Each row was made from one walk, in order. Every step used is in the known rows, and no mark comes twice. Write each row's walk.
Known rows:
kibut zazik lofu: [ 21 -22   9  -8   5  -3   0 -14 -24   2   0  -5   0 -21  11  -2  10   7
  14  -6  10   2  -9  12  -1 -16   9  -1   0 -14  -2   9   1 -15   2   6
  13  12 -23   1  25]
lutu patun: [ -4   9   2  -3   0  -4  -6 -15  -3   1   0   4   4  -9  -7  14   9   5
   0  -7   3 -17  -9   6   3  -7 -17   0   4  -3   4  16  -3  12   3   2
  11  16 -16 -13  28]
pedi guro lutu patun fotif lofu zazik fanefi buvuged: [  3   2   0  -8  -9  -9  -4  -1  -4 -18   5  12   8  24 -16  13   1   5
  20 -14   2 -14 -16 -18  -6  -7 -15  14   2  19  11  10   1 -17  -2   6
 -14   0  -9  -3  -6]
fotif patun: [  5  -8  -9  -2   3  -4  -6 -15 -14   3 -12   7   5 -24   0  17   9   5
 -10  -4 -12  -5  -6  14  -2 -10 -14   2  -5   1   4  16   5   9   8  10
   7   1 -33 -12  16]
rudasid buvuged fanefi: [-10  -6  -7  -4  11  -9  -5 -20 -20  16   9   0   4   2  -6  20   4  10
 -20  -3 -11  11  -1  18   6 -15 -13  -2 -13  24   0  18   8   3  10   7
  14 -10  -2   2  10]
kibut zazik lofu fotif patun lutu lepav: [ -2   5   6   4   2  -7  -1  17 -14   0 -25   2  20  -9   1   8   6   8
  -4  10   3   0  -3   6   0  -4   1  -9 -13   4   0   7   2  -5   4   6
   3  12  -9 -13  15]
solina boti lutu guro pedi vuna: [-23  13  -9  -9   8 -10 -13  -6  -3  13   0   5  13 -18 -13 -19  13  26
  12 -18  -2 -14  -3   7   4  -5  -6  -2  -2  25  -1  16   4 -17   3   2
  -4  11  10 -18  24]
vuna pedi guro lutu patun fotif lofu: [-12  -9   5  -4  -2  -8  -4  -2 -10 -12   3   9   7  -3 -13  10   8  17
 -11 -15   5 -32  -7 -12  -2 -13   4   9   0  29   7  13  -9 -13   0   5
   2   6 -29 -26  32]
nikeg zazik fanefi buvuged: [ 12   0 -14 -13   4  -1  -5 -11  -7  -8   7   9   2  -2   0  15   3  -8
  17  -5  -2   9 -15   2  -5  -8 -30   3   7  -9   1  13   7 -23   3   7
 -17   3  -7   6  -7]
lofu zazik kibut: [ 21  -9  -2  -5  -4  -5  -2 -18   0  -4  -3   1  -1  -8  -7  22  14   3
  21  -8 -10  23 -10  -3  -3  13  -8   1   5 -44   6   6  -3  -2  -5  10
   4  12 -14   6   7]
boti lutu patun: [-11   2   1  -1   2  -2 -10 -11  -3   2 -14  12   8  -1  -2  12   9   8
 -12  -9  11 -24  -8  11   9 -15 -14  -4  -2   1   5  14  -6   7   5   2
  16  19  -5 -21  28]
zazik lofu: [  6 -17   0  -7   4  -4  -2 -11 -14   2  -7  -3  -4 -12   4   5  11  10
   9 -10   4 -10  -7   6   2  -8   4   1   7  -5   2  11  -3 -15   4   8
  17   6 -27  -4  26]
rudasid buvuged fanefi zazik kibut: [ -3  -1 -10  -7   2 -13   1 -15  -3   0   8   3   4  -5   2  20   8 -11
  -8   1 -16  31  -5   9   0  11 -12   3 -12 -22   7   8  -1  -8  -3   6
   5   3  -5   4   2]
lutu boti: [ -2   2 -18  -7   8  -4 -10  -3  -3   8  14  -1  -2 -22 -17  11  16  14
   7  -4  -6   1 -16  -6  -4 -13 -14 -12  -3 -22  -8  11  -1  14   2   4
  -5  17  -7  -7  16]
boti lutu patun fotif lofu: [-10  -7   3  -3   0  -3  -5   2  -9  -4  -9  11  -1  -4  -6  19   9  11
 -30 -11  11 -37  -4  -1   3 -28  -7   0  -1  28   4  12 -14  -2   3   5
   1   8 -15 -17  27]
zazik nikeg zemis: [ 16  20 -13  -1   7  -4   1 -13 -10   7  13 -10   0 -33   1  -5  10  13
  -3  -7   0   5  -8  18  10   6 -13   6   2 -38   4  15   0  -7  -7   8
  11   6 -27  -6   5]
patun lutu guro: [-23   1 -12  -6   2  -6  -9   4   1   0  -9  -2  21   3 -22   1  14  11
  -6  -8   1  -8 -14   6  -3  -5  -9  -7  -9  11  -2   7   4   8   8   1
   6   9  -5 -11  27]
vuna pedi guro lutu patun fotif lofu zazik: [  6  -9  13  -3  -8  -8  -4 -10  -3 -14   0   6   9   5 -18   5   7  18
  17 -12   7 -21  -6 -17 -10  -1   8  20   4  14  13  11 -10 -16  -5   7
   2  14 -21 -15  14]
solina boti lutu guro pedi: [-34   2 -10  -6  10  -8 -14   0   3  19 -16   4  13  -5 -26  -6  16  20
   5 -17   3  -9  -9  21  -7  -8  -2  -1 -11  22  -7  11   6 -10   6   4
  -5   0  10 -22  27]
fotif patun lutu lepav: [ -3   2  -7   3   5  -8  -1  18  -8   2 -23   7  19 -13  -5  16   7   5
  -9   8  -4   4  -9  12   1  -8 -13  -6 -12  12   4  11   3   4   5   5
  11  11  -6 -14  19]
rudasid buvuged: [ 13 -11  -2  -5   6  -8  -5  -8 -19  11   5   2   7 -24  -9  12   8  11
 -10  -8  -7  12 -11  13  11 -15 -11  -6   5   2   2  15   0   6  19   9
  14 -11 -19   7  27]
lofu zazik fanefi: [ 27  -3   3  -6   2  -1  -1 -19  -4   3 -10  -4   2   9  -4   0   7  13
  34  -5   5  16  -7  12  -5  -1  -5   8   4 -18   6  15  10 -11  -5   8
  -1  19 -12   5 -14]
guro lutu patun fotif lofu zazik fanefi buvuged: [ -1   4   0  -9  -8  -7  -3   1   3 -13   7  14   7  31 -15  17   2   2
  17  -8   6  -5 -12 -15 -10 -10 -18  10   6  13   8   8   2 -13   1   6
 -11   1  -6   5 -14]
patun fotif lofu zazik kibut: [ 17 -11   2  -6  -6  -6   0  -9  -2  -9  -4   4  -5  -6  -9  28  13   4
   7  -9  -6   8  -7 -10  -5   5  -4   3   4 -27   7   5 -10  -6  -6  11
  -3   8 -17   5  10]
rudasid buvuged fanefi zazik: [ -7   2  -9  -6   6 -13   0 -14  -8   8  15   0   8  -6  -2   5   2  -6
 -10   4  -7  15  -2  18  -6  -8 -14  11 -13  17   7  13   1  -9   3   4
   6   3  -1   1  -4]
zazik lofu fotif: [ -9   5   1  -2  -1  -1  -7 -11 -11   5  -5  -8   1  -2  -5   5   9  21
   6 -10   3 -16   1  -7  -2   0   2  -5   8  -4  -4   8  -2 -14   5  13
  -4   0 -25 -12  13]
kibut zazik: [ 27 -11   1  -6   7  -2  -2 -15 -23   5  12  -4   5 -31   2   1  10   8
  10  -4   6  19 -13  18  -5 -25  -6  -4  -5 -14  -7  10   8   1   2   5
   4  14 -13  -1  17]
buvuged rudasid: [  5   1 -17  -1  13   1   2  -8 -14  11   0  -4   2  -6   3  19  10   8
  -6  -7  -3  15  -1  14   5  -6 -10   3   4 -23  -7   9   9  13   4   4
  -9   2 -10 -26  18]
solina boti lutu: [-24  -4 -11  -2  15   3 -13   4  -9  15 -16  12   6  -8  -6  11  13  19
 -15 -13   9 -20 -14  12   3 -27 -11  -1  -5   1   0   8  -1  -8   6  11
  13  10  -5 -20  17]
patun lutu: [-11  -3 -11  -4   3   0  -8   8  -7   7  -2  -2  14  -6 -10  10  10  13
  -8  -4   0  -2 -20   1  -1 -16 -10  -6  -6  -8  -2   8   1   4   4   9
  13   3  -9  -3   9]
guro lutu: [  0  -3  -8  -1  -1  -4  -6  -4  -4   7  16   5  11   7 -13   7  11  25
   8  -9  -4   8 -15   8  -7 -10  -3   1   4  13  -5  10  10   1   8   2
  19   0  -9  -9   9]
boti lutu lepav: [  6  -9  -8   3  11  -7  -2   8  -9   5 -21   9  10 -13  -1   9  10  12
  -3  -2   9   7  -5  21   8 -19 -13  -8  -4  19   1  11  -1  -9   6   1
  15  19   9 -23  27]
fotif lofu zazik: [ 28 -17   9  -3  -2  -4  -4 -10  -6  -7   2   1  -4  -4  -8  12   9  14
  19  -3   6 -14  -7   0 -11 -12  -7  13   8   5  10  12  -3 -10  -3   5
   5  15 -17   3   6]
lutu patun fotif lofu zazik nikeg: [  8   2  10  -3   5  -8   3 -11  -7  -5  -9   2   4  -8  -8   4   7  16
   1  -6  11   1  -7  -8  -5   6   5   7   8 -22   6  13 -16   1 -10  10
   0  12 -20   1   0]
kibut zazik lofu fotif patun lutu: [-14   1   3  -1  -3   1 -10   4 -15   2 -18  -1  19  -4   0   8   6  12
 -13   2  -2 -14  -9  -3  -4  -8   4  -7 -14 -15  -2   7   3   2   5  14
   0  -1 -24  -6   3]
lutu lepav: [ 13  -1  -7   1   9  -9   2   5  -9   4  -6   2   6 -20  -6  11   9   8
   9   0   0  14  -5  17   2 -11 -15  -4   2  16   0  12   2  -4   4   1
  10  16  -3 -15  28]

Which walk is each row?
[ 14  -7   4  -3   8  -7   3  -9 -11  -3  -7  -1   3 -14  -8   1   9  20
   2  -7   8  12  -8  -6  -7   2   6   6   8 -22   4  12 -13  -5  -9  12
  -2   6 -21   4  -5] -> patun fotif lofu zazik nikeg
[-25   4 -10  -8   3 -10 -11   3   4  13  -7  -5  19  -3 -29  -5  14  16
  10 -11  -4   2 -13  14 -10  -1  -1  -4 -10  16  -8  11   7  -3   5   3
  -5  -4   7 -10  23] -> patun lutu guro pedi
[  9   3 -17  -6   8  -1   3  -6  -7   0   1   2   4  18   0  21   4  -3
  16  -7   0  23  -4   1  -1  -3 -20  10   7 -28   0   7  13   0   1   6
 -23   0  -3 -13  -9] -> lofu zazik fanefi buvuged rudasid
[-24   5  -3   0  -3   1 -11   6  -9   3 -21   1  17   1  -5  12   7  14
 -17   0  -5 -21  -8  -8  -2  -3  -1  -6 -10  -8   1   8   1   1   7  15
   3  -5 -26  -9   3] -> zazik lofu fotif patun lutu
[  1 -13  -4  -6   2  -3  -1   1 -14  -2   3   3  -6 -16  -9  18  10  13
 -20 -11   3 -20  -6  -1  -4 -27  -7   1   2  26  -1  11  -8  -6   3   9
  -4  -1 -23  -8  21] -> patun fotif lofu
[ 13  -4  13  -1 -11  -8  -4  -6  -5 -11   2   5   4   6 -19   9   7  20
  13 -12   4 -27  -9 -13  -9  -5   5  18   2  23  11  11 -10  -5  -4   4
  -1  10 -14  -9  14] -> pedi guro lutu patun fotif lofu zazik
[ 16  -8 -10 -12   6  -3  -2  -7 -16  -5  12   5   6  -2   0   8   4  -5
  20  -7   4  21 -18   6  -5 -22 -25  -3  -1  -9  -1   9  13 -14   3   7
 -10   3  -9   6  -6] -> kibut zazik fanefi buvuged
[-23   9  -6  -3   0  -2  -6  -6  -6   7 -14   9   5  -9 -12  12   8   8
 -25 -17   9 -14  -5   1   7 -19  -8  -4  -3   9   0   9 -17  11   6  10
  -1   7  -6 -20  25] -> boti lutu patun fotif
[-32   8  -1  -1  -3  -6  -9   4  -9   5 -15   2  21  11  -3  11   1   6
 -27   8  -9 -13  -2  -3  -3   1  -1   1 -20   4   6   9   0  -3   8  13
   3  -9 -17  -3  -8] -> rudasid buvuged fanefi zazik lofu fotif patun lutu
[ -9   6 -10  -9   3 -11 -11 -13  -4   8   1   3  13 -19  -9 -22  12  24
  13 -17  -2  -5   0  10   7  -4  -5  -5  -1  25  -1  17   4 -16   4  -1
  -2  11  11 -17  25] -> boti lutu guro pedi vuna
[  2   2 -22  -7  12   0   3  -3 -11   3   2   3   4  14   3  22   5  -3
   4  -8  -2  20  -5   5   3  -7 -23   4   5 -22  -4   8  15   1   4   5
 -22  -4  -6 -18  -1] -> zazik fanefi buvuged rudasid
[  6 -21 -10  -6   9  -6  -6 -20 -20  -7   0  -3  10 -31  -6  -6  11  15
  19 -20  -3  -1 -13  -1   4  -4   0  10  -1  -6   8  15   2 -25  -1  11
   6  10 -36 -31  36] -> vuna pedi guro
[  3   1 -15  -7   6  -1   5   1  -9  -3  -1   4   1  19  -2  25   3  -2
   2  -8   2  11  -1  -6  -2  -8 -15  11   6 -13   0   6   6  -3   0   8
 -31  -4  -5 -13  -8] -> patun fotif lofu zazik fanefi buvuged rudasid
[ 17 -10   4  -8   4  -1  -4 -19 -14  -2  -6   1  -6 -20  10   5   9   2
  12  -4   2 -13  -5   8  -1   2   3   7  10 -13   1  14  -7 -26   1   6
   4  12 -21  -1  24] -> nikeg zazik lofu
[-14  15   4  -9  -4 -11 -11  -8 -10   4  -4  -3  20 -16  -5 -24   9  22
  14  -8  -5 -11   4  -1   0   6   8  -6  -8  12  -3  14   6 -15   3   4
 -13   6  -3 -10  15] -> kibut zazik lofu fotif patun lutu guro pedi vuna
[-23  18  -4  -3  -7  -6  -3  -4  -1   6   4   7   9   2 -21  13   8  13
 -13 -15   1  -5  -7  -4  -2  -9  -4   0   1  15  -4   9  -9  15   6   7
   2   1 -10 -15  19] -> guro lutu patun fotif
[  4   2   8  -3  -1   0  -6 -13 -18   4   0  -9   4 -10   0  -1   9  19
  11  -7   8  -6   0  -2  -4  -6   7  -7   3 -12  -8   6   1 -14   3  11
  -7   5 -22  -7  12] -> kibut zazik lofu fotif
[ -9  10   0  -2  -4  -4  -4  -8  -4   1   0  -8   4  -5  -2  -4   7  10
   9  -5   4 -12   2  -6  -8   4   1   3   6  -5   1   6  -5 -20   1  11
  -7   6 -23 -12   4] -> fanefi zazik lofu fotif
[-17  16  -5  -5  -2  -4  -2  -9  -6   6  -2   3   2 -15 -17  15   8   5
 -15 -16   2  -8  -5  -2   2 -13 -11  -2   1   6  -1  11 -14  16   4  10
  -5   5 -15 -14  25] -> lutu patun fotif
[  4  -5 -17 -11   5  -4  -4  -5  -7  -4   7   7   4   5  -5  13   5  -3
  16 -10  -1  12 -17   0  -2 -16 -30  -1   5  -1   2  11  10 -13   5   8
  -7  -2 -13   2  -5] -> zazik fanefi buvuged
[ 20  -1  -6  -8   1  -2  -4 -22  -5  -5  -1   6  -4 -23   4  25  13  -5
   5  -4 -15  17 -10   5   1  15 -13  -3   5 -45  -2  11  -3 -12  -3   7
  -6  12 -13   1  18] -> nikeg zazik kibut
[-37  17  -6  -3   4  -1  -8   1  -4  12 -17  11   6  -8 -16  15   9  10
 -27 -18   9 -23  -7  -1   5 -20  -9  -1  -5   8  -1   8 -16   9   5  12
  -2   7  -7 -22  24] -> solina boti lutu patun fotif
[-10  -1   5  -4  -5  -6  -3   3  -6  -5   5   9   1   4 -13  19   9  16
 -20  -9   5 -30  -6  -5  -4 -20  -3   4   3  33   1  12  -8   2   3   3
   3   3 -18 -12  23] -> guro lutu patun fotif lofu
[-11   3   4  -2  -4  -8  -8 -14  -3  -7   6   8  18   4 -13   1   9  18
  14 -13   1 -16 -13  -4   2   3   0   9   1   5   8  15   3  -5   1   0
  18  14 -21 -29  31] -> vuna pedi guro lutu patun
[ -2 -15  -8  -2   1  -7  -7 -11 -11  -4  13   4  19  -3 -13  -5  11  28
  19 -17  -5   5 -17  -2  -3  -1   8  10  -1   9   3  12  10 -20   3   6
  17   3 -23 -28  23] -> vuna pedi guro lutu
[  6  -7  -8  -1  -3  -8  -7  -6 -13  -1  14   3  12  -3 -14  -1  11  30
  13 -16 -10  -4 -20   3  -1  -5   3   9  -3  20  -1  12   9  -7   4   2
  14  -2 -14 -21  23] -> pedi guro lutu
[  8  -2 -12  -7  -1  -9   1 -10   3  -6   5   2   2 -19   2  14  13 -11
   7  -4 -10  25 -12   4  -5  10 -13   2  -1 -38   6   5  -4  -9  -6   6
   1  13 -15  -2   8] -> fanefi zazik kibut
[  8  -7  -7 -11  -2  -5  -1  -2  -5 -11   4   8   0  12 -11  17   3  -2
  16 -10   4   2 -12 -12  -9 -16 -23   8   6   7   7   8   0 -17   0  11
 -17  -1 -11   9 -14] -> patun fotif lofu zazik fanefi buvuged
[ 12  -3  12  -4  -2  -1  -2 -10  -1  -4 -22   6   2  21  -2   6   5  13
   9  -7  16 -14  -2   6  -1 -10  -1   9   0   2  11  14  -2 -13  -5   6
  -5  22  -7  -3  -7] -> boti lutu patun fotif lofu zazik fanefi
[-45  12  -7  -3  -3  -9  -9  -1   3  -3 -20  -1  24  22 -13  -1   8   3
 -16   2  -3 -21   1   3  -9  10  -1   2 -23  22   4   7   3  -3   3   4
  -4   5  -9 -17   7] -> buvuged fanefi zazik lofu fotif patun lutu guro
[-27   3  -9  -6   1 -11 -12   1   2  11 -16   0  20  -5 -26  -2  13  13
   3  -8  -9  -2 -10  16 -11   2  -2  -3 -15  17  -5  13   8   1   7   5
  -7  -7  -1 -13  21] -> fotif patun lutu guro pedi
[ -9   6  -1   0  -5  -4  -6 -12  -8  -1 -16   2   7 -12   3   6   6   5
  -5  -1  -6 -17   5   1  -8   5  -2   7  -3  -3   6  11  -1  -8   5  13
  -7   1 -37 -15   5] -> fanefi zazik lofu fotif patun
[-39  17 -14  -4   2  -5 -12   8   3   4  -3  -1  12   6 -11  11   9   8
 -13  11  -9 -17  -7 -16 -11   2  -3  -7 -25 -17  -2   7  -2   6  -3   7
 -12  12  -5 -10 -11] -> buvuged fanefi zazik lofu fotif patun lutu boti
[ 18 -11   5  -4  -4  -4  -2  -7  -7  -4   0   1  -4  -7 -14  13   8  13
   8  -9   5 -12  -5  -6 -11 -15  -3  12   6  11   7   9 -11  -6  -2  10
  -4   9 -15   2   5] -> patun fotif lofu zazik
[ -6  -2   4  -5  -1  -4  -2  -1  -9  -5   0   6  -4  -9 -10  20   9   9
 -22 -10   6 -32  -5  -4  -2 -22  -9   2   2  25   3  13 -12   2   2   5
  -3   6 -21 -12  28] -> lutu patun fotif lofu
[-17   8  -6  -5   2  -2 -13   9  -7   4  -4  -1  13 -11 -10   8  12  14
  -6   6  -4 -13 -14 -17  -6  -7   3 -16 -18 -34  -8   6   0  13   2   9
 -11  13 -12  -5   4] -> kibut zazik lofu fotif patun lutu boti
[ 11  -4   9  -3 -13 -10  -2  -8   0 -17  -2   8   2   7 -13  23  11  11
  10 -12  -9  -7 -11 -17  -2  14   4   9   0 -17  11   7 -10  -6  -8   6
  -1   9 -15  -6  18] -> pedi guro lutu patun fotif lofu zazik kibut
[ 16 -12  -5 -10   0  -4  -3  -4  -5 -13   5   8   1  15  -6  15   4  -1
  25  -6   4  -1 -14  -7  -9 -15 -25   8   7   2   9  10   7 -21   0   7
  -9   4 -11   9 -13] -> fotif lofu zazik fanefi buvuged
[ -3   2 -16  -4   2  -8 -11   2  -5   2  21   2   8  -9 -23   3  16  29
  15  -9 -12  -5 -23 -12  -4  -5  -1  -4  -9  -5  -6  10   5   8   2   0
   0  10  -4 -18  19] -> pedi guro lutu boti
[ 12  -3  12  -3  -7  -5  -3  -9  -2  -7  -3   4  -2  -2 -15  15   7  10
   7  -8   8 -22  -3  -8  -9 -10  -5  13   6  11  10  11 -13  -1  -3   7
  -3  14 -15  -1  10] -> lutu patun fotif lofu zazik
[  9   7 -20  -8  12   2   1  -8 -11   0   2   5   2   8   7  23   3  -8
   6  -4  -3  19  -4   6   2  -1 -22   8   7 -28  -4  10  13  -7   3   5
 -29   0  -2 -16  -2] -> nikeg zazik fanefi buvuged rudasid
[ 26   3  -1  -9   7   3  -3 -22  -9   2  -6   1  -1  -7   8   3   6   5
  17  -1   0  10  -7  20  -1   0 -10   5   4 -19  -1  19  10 -21  -3   6
 -11  20 -11   1  -3] -> nikeg zazik fanefi
[-24   4   1  -4  -3  -6 -10   0  -7  -3 -22  -2  25   4 -12  -3  11   9
 -10  -2   2 -17  -5   2  -5   1   5  -8 -16   6  -2   6   5   4   8   5
  -4   6 -17 -13  22] -> kibut zazik lofu fotif patun lutu guro
[-15  11  -9  -9  -1 -12 -11  -7  -4   6  -1   2  19 -19 -11 -17  10  20
   9 -10 -11  -7  -3   4   2   3  -6  -3  -6  21   0  18   6  -7   4   2
  -5   5   0 -12  19] -> fotif patun lutu guro pedi vuna
[ -9   6 -17  -5   2  -6 -11   3   3   8  23   4   7  -1 -22  10  16  25
  10  -3  -7   5 -19  -8  -8  -8  -5 -10  -3 -11 -10   9   5  14   5   0
   3  12   1  -9   9] -> guro lutu boti
[ 13  -5 -10 -10   1  -4  -3  -8  -3  -7   5   6   4  11  -8  12   4  -2
  30  -9   2  14 -15  -5  -7 -10 -27   6   7  -8   7   9   7 -15   1  10
  -9   3  -9   9 -15] -> lofu zazik fanefi buvuged
[-35  12  -8  -4  -2  -9 -14   1   4  12 -16  -3  22   1 -30  -3  12  19
   2  -8  -8  -7  -5   8 -12   7  -1  -6 -14  16  -8  11   9   1   7   7
 -17 -10  -1 -17  16] -> lofu fotif patun lutu guro pedi
[-26   5   4  -6  -2  -9 -11   0  -4  10 -18  -5  22  -2 -20 -10  11  16
   8  -6  -2  -5  -4  10 -12   6  12  -6 -17   8  -8   9   8  -7   5   6
 -15  -6  -3 -12  19] -> kibut zazik lofu fotif patun lutu guro pedi
[ 17   1  14  -4  -7  -6  -1  -9  -4 -10  -9   3   5  24 -10   1   4  21
  23 -10   6 -14  -8  -2  -4   1   7  17  -1  10  11  15   3 -15  -8   4
  -6  16 -14  -6  -3] -> pedi guro lutu patun fotif lofu zazik fanefi
